Each row was made from one path, in order. Every step used is in the known rows, and no mark comes twice. Write each row's path.
Known rows:
teranis/roze/fipa/kobev: [ 0.06 -0.39 -0.07  0.01  1.90  0.29  0.65  0.68 -0.32  1.32  1.08 -0.71
  0.21 -0.06  0.47  0.10  0.27 -0.62 -0.82 -0.01 -0.34 -0.10  0.96 -0.31
 -5.62  0.15 -0.97  0.78]
mivu/kobev/fipa/roze: [-1.02  0.85  0.69  0.39  0.55 -0.09  0.15 -0.11 -0.80 -0.82  0.70  1.94
  0.15 -0.96  0.07 -0.01 -0.66  0.45  0.17 -1.14 -0.15  0.79 -0.51  1.26
 -1.29  0.79  0.77  0.38]
fipa/roze/kibi: [ 0.55  0.00  0.08 -1.55  1.13  0.51  0.23 -0.04 -0.48  0.82  0.04 -0.05
 -0.54 -0.69 -0.40  0.21 -1.26  0.23  0.07  0.68  0.38 -0.45  0.35 -0.37
 -0.37  0.32  0.86  0.98]
luve/roze/kibi/rifasok/fipa: [ 0.95 -0.12 -0.03 -1.73 -0.66 -0.20 -0.08 -0.27 -0.88  0.87  0.38 -0.27
 -1.21  0.17  1.12 -0.30 -0.20  0.90  1.28  0.98  0.42  0.15 -1.90  0.14
 -0.18  0.48  0.69  0.84]
fipa/roze: [-0.18  0.67  0.10 -0.24  0.52  0.26  0.13  0.02 -0.09  0.24  0.17 -0.03
 -0.34 -0.04 -0.47  0.24 -0.77  0.32 -0.40 -0.05  0.02 -0.22 -0.78  0.00
  0.20 -0.09  0.52  0.91]
mivu/kobev/fipa/rifasok/kibi/roze/luve: [-0.95 -0.40  0.56  1.48 -0.88 -0.32 -0.14 -0.42  1.37 -2.26 -0.80  1.49
  1.53 -0.22 -0.31  0.10  0.27 -0.79  0.52 -1.84  0.09  0.49  1.17  1.18
  3.19 -0.94 -0.48 -1.28]
teranis/rifasok/fipa/roze: [ 0.14  0.54 -0.86  0.50  0.63 -0.37  0.02  0.56  0.06  0.98 -0.05  0.93
 -0.26 -0.41 -0.29  0.00  0.81  0.37  0.58  1.27 -0.47  0.06  1.51 -0.51
 -2.34  0.28 -0.84  0.10]
roze/teranis: [-0.10 -0.40 -0.17 -0.07  0.35  0.41 -0.10 -0.32 -0.49  0.26  0.44 -0.57
 -0.22  0.16 -0.12  0.02 -0.38  0.19 -1.27 -0.22 -0.15 -0.14 -0.54 -0.42
  0.18  0.68  0.42 -0.29]
teranis/roze/kibi/rifasok: [ 0.59 -1.02  0.21 -1.92 -0.28  0.29  0.49 -0.10 -0.93  0.68  0.40 -0.09
 -0.46 -0.85  0.70  0.09 -1.38  0.07 -0.70 -0.49  0.95 -0.39  0.32 -0.03
  0.69 -0.72  0.38  0.62]
roze/teranis/rifasok/fipa: [ 0.21 -0.59 -0.99  0.53  0.64 -0.13 -0.18  0.26 -0.50  0.89  0.36  0.31
 -0.28 -0.35  0.17 -0.10  0.93  0.20 -0.59  1.07 -0.61  0.07  2.01 -0.72
 -2.47  1.19 -0.97 -0.74]
kobev/fipa/rifasok/kibi: [ 0.17  0.28  0.40  0.30 -2.25  0.17  0.10 -0.55  0.62 -0.51 -1.54  2.36
  1.00  0.82 -1.40  0.10  0.22 -0.11  1.12 -0.80 -0.17  0.21 -1.40  0.03
  4.03  0.11  0.42 -0.86]
roze/kibi/rifasok/fipa/kobev: [ 0.55 -0.73 -0.34 -2.06 -2.79 -0.35  0.10 -0.92 -0.67  1.29 -0.07 -0.68
  0.02  0.64  0.79 -0.10  0.05  0.18 -0.16  0.90  0.39  0.24 -0.54 -0.83
 -1.77 -0.41  0.75 -1.66]
kobev/fipa/roze: [-0.25  1.92  0.78  0.48 -0.11 -0.02  0.04 -0.19 -0.74  0.01  0.20  1.36
 -0.22  0.62 -0.72  0.14 -0.54  0.45  0.13 -0.69 -0.22  0.28 -2.11  0.60
  0.34  1.38  0.90  0.49]
kibi/roze/fipa: [-0.71  0.48  0.59  0.84 -0.31 -0.67 -0.34  0.22  1.49  0.06 -0.66 -1.10
  0.12  1.27 -0.63 -0.15  0.05 -0.29  0.43 -0.21  0.03 -0.07 -1.75 -0.24
  2.10 -1.26  0.63  0.12]
luve/roze/kibi: [ 0.63  0.34 -0.02 -1.90  1.35  0.57 -0.01  0.23 -0.36  0.96  0.14  0.45
 -0.72 -0.37 -0.16 -0.27 -1.26  0.61  1.41  0.74  0.74 -0.32 -1.72 -0.29
  0.35  0.97  1.24  1.52]
luve/roze/kibi/rifasok/fipa/kobev: [ 0.78 -0.41 -0.53 -2.02 -0.37 -0.09 -0.04 -0.26 -1.01  1.13  0.67 -0.65
 -0.64  0.16  1.42 -0.27  0.08  0.44  0.83  1.18  0.43  0.15 -1.02 -0.33
 -3.19  0.62  0.22  0.17]
rifasok/kibi/roze/teranis: [-0.11 -0.39  0.85  0.59 -1.19  0.25 -0.50 -0.33  0.91 -1.99 -0.99 -1.60
  0.24 -0.45 -0.55 -0.27 -0.12 -0.60 -0.95 -1.11  0.38 -0.47 -0.12  0.29
  5.72 -1.37  0.10 -0.21]
kibi/roze/fipa/kobev: [-0.85  0.40 -0.02  0.56 -0.06 -0.62 -0.31  0.18  1.32  0.39 -0.28 -1.55
  0.72  1.21 -0.34 -0.10  0.40 -0.83  0.00  0.11  0.16 -0.04 -0.78 -0.63
 -1.21 -1.15  0.25 -0.59]
kobev/fipa: [-0.46  2.00  0.87  0.30 -1.95 -0.14 -0.02 -0.57 -0.25  0.07 -0.41  1.84
  0.25  1.34 -1.22 -0.10 -0.63  0.51  0.40 -0.93  0.05  0.44 -3.67  0.14
  2.54  0.92  1.71 -0.64]
mivu/kobev: [-1.19 -0.15  0.06 -0.52 -0.63  0.00  0.15 -0.22  0.22 -0.39  0.16  1.16
  0.54 -0.83 -0.13 -0.15 -0.85  0.37  0.11 -0.80  0.38  0.54 -0.70  0.32
  0.60 -1.04  1.22 -0.34]
rifasok/fipa/kobev: [-0.01  0.69 -0.23 -0.22 -1.81 -0.37 -0.07 -0.72  0.02  1.52 -0.06 -0.11
  0.32  1.13 -0.35 -0.21  0.88  0.06  0.08  0.68 -0.62  0.42 -1.69 -0.83
 -2.87  0.28  0.35 -1.06]
rifasok/fipa/roze: [ 0.36  0.90  0.30  0.30 -0.36 -0.33 -0.03 -0.35 -0.26  1.10  0.14 -0.06
 -0.85  0.48 -0.16 -0.07  0.56  0.61  0.32  0.63 -0.87  0.28 -1.44  0.15
 -1.10  0.60  0.04  0.84]
luve/roze/fipa: [ 0.10  0.52 -0.02  0.08  1.87  0.18  0.17  0.76  0.07  0.68  0.72 -0.35
 -0.74  0.65  0.32 -0.13  0.07  0.56  1.20  0.71 -0.23  0.11 -2.00  0.21
 -1.76  0.71  0.22  1.63]

Write each row's path:
[-0.39  0.60  1.10  0.26 -2.60  0.01 -0.40 -0.44  1.76 -1.92 -1.72 -0.80
  0.63  0.02 -1.18 -0.32 -0.42 -0.48  0.07 -1.26  0.74 -0.34 -1.81  0.21
  7.53 -2.32  0.88 -0.30] : rifasok/kibi/roze
[-0.73 -0.29 -0.72  0.80  1.01 -0.39 -0.67  0.41  0.72 -0.38 -0.36 -0.42
  0.29 -0.44 -0.39 -0.14 -0.20 -0.49 -0.62 -0.04  0.53 -0.50  1.38 -0.70
  1.50 -0.51 -0.46 -0.55] : kibi/roze/teranis/rifasok
[-0.30 -0.14  0.59  0.69 -1.41 -0.05 -0.13  0.12  1.62 -1.32 -0.99 -1.86
  0.91  0.41 -0.44 -0.18  0.63 -1.07 -0.17 -0.48  0.14 -0.20  0.19 -0.11
  2.13 -2.07 -0.11 -0.76] : rifasok/kibi/roze/fipa/kobev
[-0.14  0.47  0.71  1.62 -1.81 -0.21 -0.25 -0.58  1.60 -1.53 -1.48  0.97
  1.31  1.27 -1.16  0.22  0.40 -0.83  0.54 -1.36 -0.04  0.03 -0.62  0.49
  5.13 -0.52 -0.37 -1.31] : kobev/fipa/rifasok/kibi/roze/luve
[ 0.33  0.67  0.65 -1.01 -0.97 -0.07  0.18 -0.42 -1.35 -0.13  0.18  0.78
 -0.40  0.17  0.20  0.25 -0.96  0.47 -0.09 -0.42  0.37  0.16 -0.80  0.54
  0.52  0.80  1.02 -0.11] : kobev/fipa/roze/kibi/rifasok
[ 0.48 -0.59 -0.82  0.08  2.38  0.84 -0.09  0.92 -0.37 -1.03  0.51 -0.02
 -0.27 -1.66  0.52 -0.15  0.13  0.06  0.01  0.44  0.25 -0.45  2.07  0.17
 -0.12  0.73 -1.09  0.84] : luve/roze/teranis/rifasok/kibi
[-0.31 -0.05 -0.42 -0.04  0.01  0.09  0.36  0.27  0.33  1.14  0.38 -0.82
  0.62  1.17 -0.05  0.14  0.52 -0.33 -0.28  0.63 -0.33  0.18 -0.22 -0.84
 -4.24 -0.18  0.21 -0.86] : roze/fipa/kobev
[ 0.00  0.39 -0.56 -0.19  2.09  0.25  0.18  0.76 -0.10  1.02  1.07 -0.80
 -0.14  0.58  0.66 -0.10  0.39  0.03  0.81  0.92 -0.23  0.15 -0.98 -0.25
 -5.05  0.81 -0.21  0.96] : luve/roze/fipa/kobev
[ 0.30 -0.64 -0.88  0.02  2.50  0.08  0.17  0.77  0.49  1.30  0.19  0.45
 -0.31  0.82  0.26  0.08  0.57  0.23  2.02  1.18 -0.40  0.01 -0.90 -0.32
 -2.48  0.76 -0.57  1.55] : luve/roze/fipa/rifasok
[-0.53 -0.28  0.47 -0.90 -0.31 -0.18  0.26 -0.36 -1.46 -0.92  0.75  1.41
 -0.03 -1.25  1.02  0.07 -0.99  0.46 -0.01 -0.88  0.44  0.69  0.70  1.22
 -1.05  0.24  0.91 -0.09] : mivu/kobev/fipa/roze/kibi/rifasok
[ 0.00 -1.19 -0.74  0.19  0.47 -0.11  0.34  0.24  0.94  1.58 -0.56  0.54
  0.39  1.37 -0.49  0.33  0.68 -0.09  1.07  0.92 -0.54  0.13 -0.07 -0.84
 -1.48 -0.34 -0.25 -0.11] : roze/fipa/rifasok
[-0.50  0.30 -0.15  0.48 -1.38 -0.10 -0.29  0.53  1.83 -1.71 -1.73  0.39
  0.99 -0.83 -1.21 -0.20 -0.13 -0.64  0.43 -0.38  0.98 -0.51  1.16 -0.39
  5.67 -2.45 -0.05 -0.90] : teranis/rifasok/kibi/roze
[ 0.17 -0.22  0.46  0.25  1.78  0.22  0.58  0.67 -0.20  1.02  0.72 -0.19
 -0.39 -0.04  0.17  0.09 -0.09 -0.09 -0.31 -0.23 -0.36 -0.13 -0.12  0.12
 -2.20  0.00 -0.52  1.50] : teranis/roze/fipa
[ 0.11  0.18  0.14 -0.06 -2.23 -0.71  0.02 -0.57 -0.55  0.23  0.33 -0.84
 -0.75  0.69  1.05  0.06  0.55  0.74 -0.44  0.14 -0.38  0.50 -1.40  0.50
  0.02 -0.59  0.03 -0.28] : kibi/rifasok/fipa/roze
[ 0.98  0.10  0.31 -0.86  0.10 -0.08  0.05 -0.37 -0.67  1.60  0.01 -0.01
 -1.05  0.00 -0.06 -0.06  0.16  0.57  0.62  1.33 -0.57  0.02 -0.21 -0.25
 -1.83  1.02  0.36  0.93] : rifasok/fipa/roze/kibi
[ 0.02  1.03  0.55  0.81  1.36  0.22 -0.04 -0.19 -1.54 -0.14  0.88  0.53
 -0.52  0.07 -0.06  0.18 -0.24  0.28 -0.91 -0.60 -0.60  0.18 -0.52  0.66
 -1.50  2.44  0.14  0.52] : kobev/fipa/roze/teranis
[-0.51 -0.59  0.04  0.93  1.76  0.41  0.19  0.54 -1.09 -2.09  0.71  1.56
  0.43 -2.69  0.68  0.08  0.16 -0.13 -0.60 -0.88 -0.24  0.42  4.03  1.37
 -1.72  0.88 -0.99  0.01] : mivu/kobev/fipa/roze/teranis/rifasok/kibi
[-0.80  0.06  0.37  0.60  1.82  0.09  0.07 -0.10 -1.61 -0.88  1.32  1.29
 -0.09 -1.36  0.71  0.02 -0.35  0.34 -0.75 -1.06 -0.47  0.69  1.12  1.31
 -2.95  1.71  0.04  0.51] : mivu/kobev/fipa/roze/teranis
[-0.09 -0.93 -0.04  0.93 -1.35  0.00 -0.20 -0.38  2.43 -1.50 -1.74 -0.51
  1.26  0.66 -0.98  0.25  0.38 -1.09  0.28 -0.77  0.27 -0.46  0.72 -0.08
  5.48 -2.03 -0.83 -1.07] : fipa/rifasok/kibi/roze/luve
[-0.44 -0.39 -0.96  0.92  0.55 -0.74 -0.72  0.14  0.42  0.50 -0.08 -0.90
  0.44 -0.18  0.09 -0.27  1.06 -0.75 -0.51  0.72 -0.11 -0.18  2.22 -1.05
 -2.56  0.26 -1.27 -1.16] : kibi/roze/teranis/rifasok/fipa/kobev
[ 0.74 -0.98 -0.42  0.08  1.66  0.45  0.27  0.72  0.76  0.21 -0.32  0.09
 -0.07  0.25  0.23  0.04  0.91 -0.03  1.81  0.77 -0.39 -0.11  0.04  0.14
 -0.33 -0.04 -0.89  1.42] : luve/roze/fipa/rifasok/kibi
[ 0.22 -1.08 -0.69  0.26  0.41  0.73  0.04  0.47 -0.01 -0.98 -0.22 -0.01
  0.43 -1.36 -0.19  0.07  0.20 -0.32 -1.09  0.13  0.13 -0.45  3.12 -0.35
  1.22 -0.37 -0.80 -0.92] : roze/teranis/rifasok/kibi
[-0.63  0.02  0.25  0.58  0.11 -0.29 -0.72 -0.34  0.57 -0.40 -0.27 -1.30
 -0.11  0.30 -0.40 -0.24 -0.43 -0.30 -0.85 -0.60  0.32 -0.36 -1.03 -0.28
  2.82 -0.29  0.38 -0.07] : kibi/roze/teranis
[-0.10  0.19  0.14 -0.28 -3.71 -0.79 -0.04 -0.86 -0.16  0.31 -0.17 -0.35
 -0.34  1.37  0.57 -0.10  0.45  0.76 -0.18 -0.04 -0.18  0.61 -2.66  0.02
  1.88 -1.12  0.78 -1.26] : kibi/rifasok/fipa
[ 0.85 -1.12 -0.05 -1.79 -0.73 -0.08  0.42 -0.37 -1.18  1.51  0.67 -0.52
 -0.30 -0.57  1.21 -0.06 -0.07 -0.22 -0.73  0.22  0.32 -0.03  1.04 -0.37
 -3.54 -0.06 -0.49  0.01] : teranis/roze/kibi/rifasok/fipa/kobev
[-0.11  0.78 -0.31  1.05  2.09  0.13 -0.03  0.48 -1.39 -0.16  0.80  1.35
 -0.24 -0.60 -0.04  0.24  0.01  0.15 -0.65 -0.07 -0.38  0.02  1.85  0.23
 -2.50  2.28 -0.59  0.10] : kobev/fipa/roze/teranis/rifasok
[ 0.69 -0.59  0.12 -1.77 -3.00 -0.40  0.07 -0.87 -0.53  1.02 -0.43 -0.23
 -0.56  0.67  0.49 -0.09 -0.22  0.64  0.19  0.66  0.33  0.26 -1.16 -0.47
  1.38 -0.62  1.17 -0.90] : roze/kibi/rifasok/fipa
[ 0.14  0.16  0.18  0.75 -1.76 -0.57  0.14 -0.57 -0.30 -0.42  0.80 -1.67
 -0.54  1.21  1.35  0.36  0.73  0.40 -1.20 -0.09 -0.65  0.44 -0.34  0.86
 -0.58 -0.64 -0.73 -0.83] : kibi/rifasok/fipa/roze/luve
[ 0.21  0.06 -0.29 -0.21  2.36  0.57 -0.22  0.22 -0.89  0.23  1.17 -0.46
 -0.89 -0.29  0.53 -0.22 -0.37  0.52 -0.09  0.28 -0.06 -0.19 -1.23  0.17
 -1.09  1.71  0.07  1.47] : luve/roze/teranis
[ 0.14 -0.23 -0.21  0.15  2.15  0.54 -0.01  0.02 -0.99  0.09  0.97 -0.96
 -0.70 -0.59  0.30  0.24 -0.39  0.16 -1.47  0.11 -0.40 -0.27  0.99  0.11
 -1.83  1.13 -0.36  0.98] : fipa/roze/teranis
[-0.26  0.74  1.11  1.18 -2.18  0.10 -0.24 -0.34  2.09 -2.51 -1.19 -1.69
  0.83  0.57 -0.86  0.02 -0.20 -0.88 -0.82 -1.43  0.44 -0.43 -0.39  0.67
  6.96 -2.31  0.04 -0.94] : rifasok/kibi/roze/luve
[ 0.73 -0.09 -0.91 -0.63  1.10 -0.16  0.11  0.52 -0.30  1.52 -0.24  1.03
 -0.44 -0.96 -0.16  0.06  0.33  0.29  0.91  1.79 -0.20 -0.18  2.56 -0.82
 -2.80  0.67 -0.53  0.33] : teranis/rifasok/fipa/roze/kibi
[-0.14 -0.81 -0.06  0.09 -1.72 -0.12 -0.31 -0.40  2.14 -0.86 -2.21  0.33
  1.12  0.32 -1.33 -0.03  0.14 -0.79  1.01 -0.54  0.50 -0.42 -0.39 -0.45
  6.16 -2.22 -0.11 -0.51] : fipa/rifasok/kibi/roze
[-0.03  0.45  0.47  0.68  1.13  0.43  0.52  0.18  0.18 -0.02  0.94 -0.44
  0.05  0.11  0.00  0.33 -0.70 -0.37 -1.49 -1.11  0.00 -0.29  0.36  0.54
 -0.25 -0.13 -0.82  0.47] : teranis/roze/luve
[ 0.41 -0.65 -0.09 -1.79 -0.33  0.21  0.27 -0.23 -0.86  0.14  0.23 -0.74
 -0.55 -0.47  0.59  0.33 -1.16  0.32 -0.51  0.31  0.63 -0.25  0.52 -0.06
  0.23 -0.60  0.75  0.30] : fipa/roze/kibi/rifasok
[ 0.30  0.34  0.14  1.13  1.29  0.49  0.09  0.42 -1.08 -1.44  0.28  0.93
  0.07 -1.18 -0.08  0.18  0.34 -0.16 -0.74 -0.41 -0.31 -0.07  2.59  0.67
 -0.39  1.52 -0.91  0.02] : kobev/fipa/roze/teranis/rifasok/kibi
[ 0.40 -0.36 -1.54  0.14  2.87  0.13 -0.27  0.74 -1.00  1.07  1.36 -0.09
 -0.43 -0.76  1.11 -0.25  1.12  0.06  0.18  1.59 -0.41 -0.04  1.91 -0.57
 -6.43  2.20 -1.61  0.39] : luve/roze/teranis/rifasok/fipa/kobev
[-0.30 -0.10 -0.16  1.04 -0.51 -0.21 -0.10  0.97  1.82 -1.41 -1.38 -0.19
  0.86 -0.52 -0.76 -0.13  0.58 -0.73  0.55  0.04  0.44 -0.37  2.20 -0.28
  3.31 -2.26 -0.62 -0.67] : teranis/rifasok/kibi/roze/fipa
